Every row comes from one small tree of marks. The marks that hang from a mark follow it in brackets, in alphabetical order. Every link used is in the known rows. Which tree was each row made from?
(in the rows, 128 means zero)
Known rows:
zelin(tamov): [160  94 114 107 145 154 145 131 114 176 114  92 134 103 145 149 163 190
 147 135 174]
togubo(tamov): [137  99  82  97 141 146 150 139 114 158 128 105 124  93 106 155 178 189
 170 135 170]
duzufus(rariv(kilip) togubo): [139 113 184  91 115 161 135 128 117 182 126  69 189  91 108 177 128 195
 164 134 168]
duzufus(rariv(tamov(togubo))): [127 105 153  93 159 172 133 134 122 209 123  71 153  78  94 162 126 185
 174 137 153]
togubo(tamov(fabid zelin)): [163  94  64 112 141 158 142 133 106 136 125  92 135 102 119 146 186 176
 159 136 170]
sotada(fipup(zelin(tamov(fabid togubo)))): [147 134  43 118 132 156 142 129  92  93 114  91 126 107 114 162 146 166
 152 141 184]
zelin(tamov(fabid rariv(kilip(togubo)))): [158  98 131 102 152 170 133 129 113 108 135  72 147 187 149 119 148 163
 149 129 155]
rariv(tamov): [134  96 128  86 161 156 143 137 131 192 107  99 167 104  84 155 158 174
 165 139 162]
zelin(tamov(fabid rariv togubo)): [162 111 135 121 158 162 132 125 117 137 118  56 106 162 157 126 140 164
 161 130 150]
rariv(kilip(togubo(tamov(zelin)))): [155  80  87  83 152 160 141 146 115 106 135 105 153 128  99 146 157 188
 153 140 162]
rariv(kilip(togubo)): [151  86 115  80 152 162 138 142 119 115 128 111 154 136 105 151 144 185
 150 140 168]
fipup(zelin(tamov)): [132 113 106 103 147 139 144 139  87 197 116 126 139 104 125 159 163 172
 146 143 171]
sotada(fipup(zelin(tamov(rariv)))): [141 134  61 111 125 151 146 132  90  78 120  97 137 116 110 164 147 168
 153 141 183]
kilip(togubo): [151  91 103  85 156 158 139 138 109 154 117 114 128 104 140 163 140 184
 148 145 183]
kilip(togubo(tamov(fabid zelin))): [159  84  58  92 158 164 138 138 102 136 128 101 130 108 137 148 161 178
 151 142 175]
kilip(togubo(tamov(fabid))): [142  90  67  87 158 163 138 137 105 147 133 105 126 120 136 145 157 176
 156 139 177]
duzufus(rariv(tamov(fabid zelin)) togubo): [144 110 170  97 131 170 131 123 116 215 112  54 204  78 110 172 136 177
 163 137 165]
tamov(rariv zelin): [179 106 148 113 136 151 138 135 109  89 110  85 139 128 127 160 149 174
 155 143 159]
rariv(kilip tamov): [134  88 134  76 161 162 140 144 138 152 120  97 192 138  56 141 157 174
 165 136 147]
sotada(fipup): [157 122  60 110 120 159 147 127 111  71 111  92 135  91 107 176 147 182
 156 139 195]
togubo(tamov(rariv(kilip) zelin)): [156  96 101 101 140 149 145 143 112  89 137  86 140 133  96 142 173 181
 170 136 148]
zelin(tamov(fabid rariv(kilip) togubo)): [162 107 138 116 158 165 131 128 121 116 125  55 118 180 143 119 140 164
 161 129 143]

Write each row's tree:
[159 102 139 108 146 167 134 128 116 110 132  70 148 184 143 121 154 163
 151 127 154]  zelin(tamov(fabid rariv(kilip)))
[156  91  78  92 158 163 135 138 102 111 134  92 128 135 138 142 154 170
 156 141 166]  kilip(togubo(tamov(fabid rariv zelin)))
[145 132  46 116 131 150 145 132  93  97 113  96 124  96 109 168 144 173
 154 143 183]  sotada(fipup(zelin(tamov(togubo))))
[128 113 119  94 153 143 140 144  87 155 129 118 144 146 122 145 149 164
 148 143 157]  fipup(zelin(tamov(rariv(kilip(togubo)))))
[128 115 149  95 117 154 141 128 109 208 130  67 165  65 118 178 145 198
 175 133 171]  duzufus(rariv togubo(tamov))
[188 117 139 134 156 164 123 125 113  84 104  51 102 158 142 141 132 151
 165 139 144]  tamov(fabid rariv togubo zelin)
[129 101 153  90 161 184 127 134 126 175 135  66 173 119  81 143 127 174
 171 132 143]  duzufus(rariv(kilip tamov(fabid togubo)))
[131 119 124 104 147 148 137 137  88 153 128 111 148 160 123 139 156 153
 148 138 157]  fipup(zelin(tamov(fabid rariv(kilip))))
[183 110 141 121 139 167 128 125 107  78 115  73 145 162 142 142 152 150
 150 137 161]  tamov(fabid rariv zelin)
[127 114 182  87 131 161 136 127 121 232 115  63 196  72 102 178 131 187
 171 136 165]  duzufus(rariv(tamov) togubo)
[178 100 153 107 137 155 136 140 114  60 120  83 155 152 107 150 149 174
 155 141 149]  tamov(rariv(kilip) zelin)
[163  88 116  99 174 172 129 138 135 133 110  69 172 144  67 130 150 161
 164 139 135]  rariv(kilip tamov(fabid togubo zelin))
[141  97 127  90 175 171 130 137 141 149 117  74 165 160  65 127 145 158
 171 134 136]  rariv(kilip tamov(fabid togubo))
[158 103  91 111 140 157 139 133 107 100 132  79 132 140 121 137 175 165
 166 133 156]  togubo(tamov(fabid rariv zelin))
[145 131  43 114 126 157 144 128  90  90 118  99 141 109 114 163 153 165
 147 140 190]  sotada(fipup(zelin(tamov(fabid))))
[144 110 141 101 116 154 140 129 106 199 125  63 171  54 119 180 149 200
 169 137 170]  duzufus(rariv togubo(tamov(zelin)))
[157  82  62  88 158 156 142 143 103 142 126 106 127  92 130 156 160 189
 153 146 175]  kilip(togubo(tamov(zelin)))
[129 120 126 103 146 138 142 139  87 172 122 117 137 131 126 152 155 164
 151 141 162]  fipup(zelin(tamov(rariv)))
[182  98 133 106 147 175 124 132 108  45 128  74 159 191 130 130 143 151
 146 138 152]  tamov(fabid rariv(kilip(togubo)) zelin)
[142 121 138 103 122 142 142 125 116 155 116  72 150 129 127 160 161 171
 172 132 168]  duzufus(togubo(tamov(fabid rariv)))
[156  82  85  85 153 166 137 142 114 102 137 102 156 140 104 140 158 180
 152 139 162]  rariv(kilip(togubo(tamov(fabid zelin))))
[136 112 104 103 142 156 140 132 112 116 139  84 126 156 119 134 170 162
 174 128 157]  togubo(tamov(fabid rariv))
[131 122 122 107 146 146 138 135  86 166 123 111 140 148 133 144 157 153
 148 139 162]  fipup(zelin(tamov(fabid rariv)))
[156 111 134 101 121 136 145 133 116 136 114  73 160 114 111 165 163 185
 170 137 162]  duzufus(togubo(tamov(rariv(kilip) zelin)))
[159 104 144 111 157 154 137 135 122 124 122  63 114 155 133 132 138 180
 165 133 142]  zelin(tamov(rariv(kilip) togubo))
[187 111 143 127 156 168 122 130 119  56 114  49 119 182 121 130 131 151
 164 137 133]  tamov(fabid rariv(kilip) togubo zelin)
[140  96  87  86 159 162 136 137 106 122 139  95 123 147 138 140 150 168
 161 138 167]  kilip(togubo(tamov(fabid rariv)))
